What can hang from each mark:
z162: z364 z525 z923
z364: z162 z713
z146: z237
z525: z162 z713 z920
z920: z525
z923: z162
z713: z364
z980: z364
z237: z146 z920

Each row was made from one small tree. The marks that hang from a mark follow it in brackets, in the order of their numbers. Every link used is in the known rows. Write each row's tree.
Known rows:
z162(z525(z713 z920) z923): 4; -18; -4; 12; -27; -24; -31; -40; 17; -32; -78; -34; -17; -20; 37; -52; 10; 10; -4; 20; -30; -37; 57; -15
z364(z162(z525(z920)) z713): -26; -6; -24; 23; -53; -12; -35; -12; 12; -12; -28; -21; 0; -25; 53; -14; -17; 16; -8; 37; -26; -4; 57; -49
z713(z364(z162(z525 z923))): -26; -18; -11; 35; -51; -10; -10; -10; 32; -16; -32; -28; -15; -18; 23; -40; 10; 33; 3; 21; -26; -12; 33; 0
z237(z146 z920(z525(z162))): -1; 3; -33; -19; -33; -69; -26; -19; 34; -22; -10; 21; -36; -37; 33; -10; -28; 6; 12; 68; -21; 0; 44; 16
z162(z364 z525(z713 z920) z923): 0; -19; 5; 14; -52; -32; -29; -59; 27; -24; -81; -42; -31; -13; 25; -54; 25; 27; 11; 16; -31; -45; 52; 14
z525(z713(z364(z162)) z920): -10; -7; -17; 46; -41; -27; -31; -17; 6; -42; 5; -25; 6; -6; 52; -34; -28; 18; 1; 25; -33; -21; 63; -23
z162(z364(z713) z923): 1; -11; 15; 13; -34; -23; -34; -24; 15; 20; -21; -34; -28; -12; 11; -30; 3; 9; 2; 17; 4; -38; 53; 14
z364(z162(z525) z713): -35; -10; -23; 27; -47; -9; -39; -10; 10; 7; -10; -18; 0; -20; 40; -5; -32; 22; -13; 39; -19; 0; 39; -33
z980(z364(z162 z713)): -24; -6; -5; 44; -54; -16; -40; 0; 19; 22; 20; -18; -11; -12; 27; -17; -22; 16; 8; 40; 4; -4; 38; -14
z146(z237(z920)): 12; -12; -8; -2; -31; -20; -9; -9; 34; -5; 35; -13; -14; -2; 22; -12; 10; -2; 21; 12; 12; 9; 41; -21
z146(z237(z920(z525))): 7; -15; -10; -6; -37; -25; -18; -21; 40; -3; 11; -15; -21; -11; 20; -15; 18; 3; 23; 23; 2; 6; 28; -11
z162(z525 z923): -1; -14; -1; 4; -23; -9; -21; -23; 23; -4; -56; -23; -22; -23; 15; -38; 27; 9; -4; 21; -10; -14; 32; 2
z146(z237(z920(z525(z162)))): 1; -7; -16; 6; -37; -33; -19; -16; 43; -22; 13; -3; -26; -21; 24; -17; 2; 7; 29; 31; -7; 3; 34; -17
z525(z162(z923) z713(z364) z920): 2; -8; -6; 52; -29; -39; -30; -23; 17; -66; -32; -21; -14; -20; 44; -61; -24; 10; 10; 23; -39; -48; 76; -14
z146(z237): 13; -5; -8; 16; -18; -3; -21; -19; 21; 5; 45; -22; -7; -3; 14; -13; 12; -6; 14; 13; 13; 14; 34; -12
z713(z364(z162(z525(z920) z923))): -18; -15; -10; 32; -57; -12; -6; -13; 33; -32; -50; -30; -16; -22; 36; -48; 22; 28; 7; 21; -32; -16; 48; -15
z525(z162(z364(z713)) z920): 0; 10; -6; 32; -47; -27; -38; -25; 12; -30; -6; -8; -17; -22; 41; -27; -10; 4; 13; 33; -18; -20; 66; -14
z980(z364): 4; -4; 7; 29; -34; -7; -33; -13; 22; 13; 15; -11; -16; -5; 10; -32; 20; 5; 12; 34; 11; 5; 18; 18
z364(z162(z525(z713 z920))): -22; -3; -25; 26; -42; -23; -32; -25; 12; -32; -28; -16; -2; -20; 50; -20; -20; 21; -2; 33; -33; -7; 52; -35
z920(z525(z162(z923))): -5; 5; -4; 17; -12; -29; -35; -15; 21; -20; -38; 0; -32; -41; 20; -32; -2; 3; 6; 41; -15; -20; 37; 3
z237(z920): 9; -5; -5; -11; -22; -26; -19; 2; 16; -10; 9; 6; -10; -10; 28; -13; -1; -7; -1; 26; 5; 3; 40; -12
z525(z920): 19; 9; -6; 6; -14; -9; -25; -13; 4; -22; -3; -8; -2; -18; 38; -25; 19; -16; -3; 25; -4; 2; 53; -22
z923(z162(z364(z713) z525(z920))): -18; 8; 12; 26; -58; -9; -33; -45; 9; -7; -30; -28; -27; -10; 33; -26; 16; 17; 8; 34; -29; 5; 49; -13
z923(z162): -4; 24; 12; 20; -5; -5; -26; -9; -7; -3; 30; -1; -17; -11; 22; -10; -5; -9; -1; 32; -1; 22; 42; -16
z920(z525(z713)): -3; -6; -9; 18; -12; -28; -57; -39; 0; -4; -9; -13; -7; -14; 26; -20; -21; 10; -9; 40; -20; -16; 24; 10

Which tree is each row?
5; 10; -17; 37; -14; -35; -44; -24; 0; -57; -1; 0; -4; -22; 52; -31; -38; -2; 3; 35; -28; -22; 69; -30
z525(z162 z713 z920)
-33; -22; 0; 39; -66; -18; -32; -9; 37; 17; -42; -32; -27; -21; 22; -38; -3; 30; 9; 35; -9; -20; 37; -11
z980(z364(z162(z525 z923) z713))
-6; -14; -4; 15; -65; -11; -39; -49; 20; -4; -45; -35; -15; -10; 34; -32; 26; 22; 3; 29; -25; -13; 40; 1
z162(z364(z713) z525(z920))
-17; 4; -22; 16; -44; -10; -18; -12; 18; -25; -28; -9; -6; -27; 44; -17; 9; 14; 0; 33; -23; 9; 45; -35
z364(z162(z525(z920)))
-2; -14; -9; -4; -26; -44; -41; -23; 14; -15; -17; -4; -14; -13; 32; -20; -21; 10; -2; 39; -18; -17; 33; 0
z237(z920(z525(z713)))
-16; -9; -16; 51; -32; -33; -54; -37; 12; -36; -5; -9; -10; -18; 29; -36; -35; 28; 3; 46; -42; -23; 25; 18
z920(z525(z162 z713(z364)))
-10; -32; -4; 34; -37; -19; -33; -40; 23; -19; -53; -41; -14; -6; 20; -56; 1; 32; -5; 18; -34; -35; 32; 17
z162(z525(z713(z364)) z923)
-8; -22; 5; 17; -45; -29; -34; -56; 26; -3; -60; -38; -32; -8; 10; -44; 10; 35; 6; 17; -23; -40; 34; 32
z162(z364 z525(z713) z923)
-6; 5; 4; 18; -31; -34; -33; -31; 29; -13; -41; -6; -44; -36; 10; -35; 10; 17; 18; 37; -16; -27; 33; 25
z920(z525(z162(z364 z923)))
-28; -18; -1; 42; -57; -26; -29; -19; 36; 0; -42; -28; -28; -16; 18; -43; -4; 36; 16; 32; -16; -23; 33; 1
z980(z364(z162(z525(z713) z923)))
2; 5; 5; 27; -43; -34; -29; -20; 21; -30; -39; -18; -32; -30; 35; -42; -3; 2; 16; 25; -16; -41; 79; -14
z525(z162(z364(z713) z923) z920)
5; 4; 3; 34; -33; -49; -33; -35; 17; -49; -38; -17; -32; -23; 35; -48; -16; 11; 19; 22; -26; -52; 80; -3
z525(z162(z364 z923) z713 z920)
-21; -9; -20; 37; -61; -6; -15; -16; 25; -32; -20; -22; -2; -15; 40; -34; 15; 28; 4; 29; -34; 4; 36; -15
z713(z364(z162(z525(z920))))
-17; 0; 1; 44; -41; -12; -31; -42; 5; -39; -23; -27; -11; -3; 41; -42; 0; 22; 2; 32; -47; 2; 44; -14
z923(z162(z525(z713(z364) z920)))
-24; -11; -13; 19; -48; -19; -26; -8; 21; -12; -62; -30; -15; -34; 48; -29; -10; 13; -5; 28; -24; -26; 70; -50
z364(z162(z525(z920) z923) z713)
3; -21; -12; 3; -36; -37; -30; -32; 32; -9; 13; -21; -16; -4; 26; -18; -8; 11; 20; 24; -8; -9; 34; -11
z146(z237(z920(z525(z713))))
-32; -15; -13; 21; -42; -16; -31; -7; 18; 6; -43; -28; -15; -29; 34; -20; -23; 19; -10; 29; -16; -22; 53; -34
z364(z162(z525 z923) z713)
-14; -18; -4; 19; -60; -10; -44; -47; 17; 17; -25; -31; -14; -5; 17; -21; 10; 29; -2; 30; -18; -9; 21; 19
z162(z364(z713) z525)
6; -6; -24; -36; -32; -60; -25; -24; 29; -2; -9; 7; -30; -27; 27; -8; -11; 3; 4; 60; -12; 3; 37; 23
z237(z146 z920(z525))
-20; -4; -6; 23; -25; -22; -31; 9; 7; 10; -6; -21; -13; -26; 33; -13; -37; 2; -10; 25; 1; -25; 68; -38
z364(z162(z923) z713)
7; 5; -6; 32; -12; -42; -35; -19; 9; -56; -34; -10; -18; -30; 45; -45; -32; -4; 6; 27; -26; -44; 83; -30
z525(z162(z923) z713 z920)
-3; -19; 7; 9; -61; -20; -29; -44; 29; -6; -82; -46; -31; -19; 27; -48; 34; 21; 6; 19; -23; -38; 55; 1
z162(z364(z713) z525(z920) z923)
-22; -5; -12; 13; -34; -14; -14; -7; 26; -7; -42; -16; -22; -31; 25; -22; 3; 17; -1; 25; -13; -9; 42; -20
z364(z162(z525 z923))
-11; 2; -17; 34; -15; -37; -58; -34; 6; -27; -9; 1; -13; -25; 31; -23; -41; 12; 0; 48; -30; -19; 31; 4
z920(z525(z162 z713))
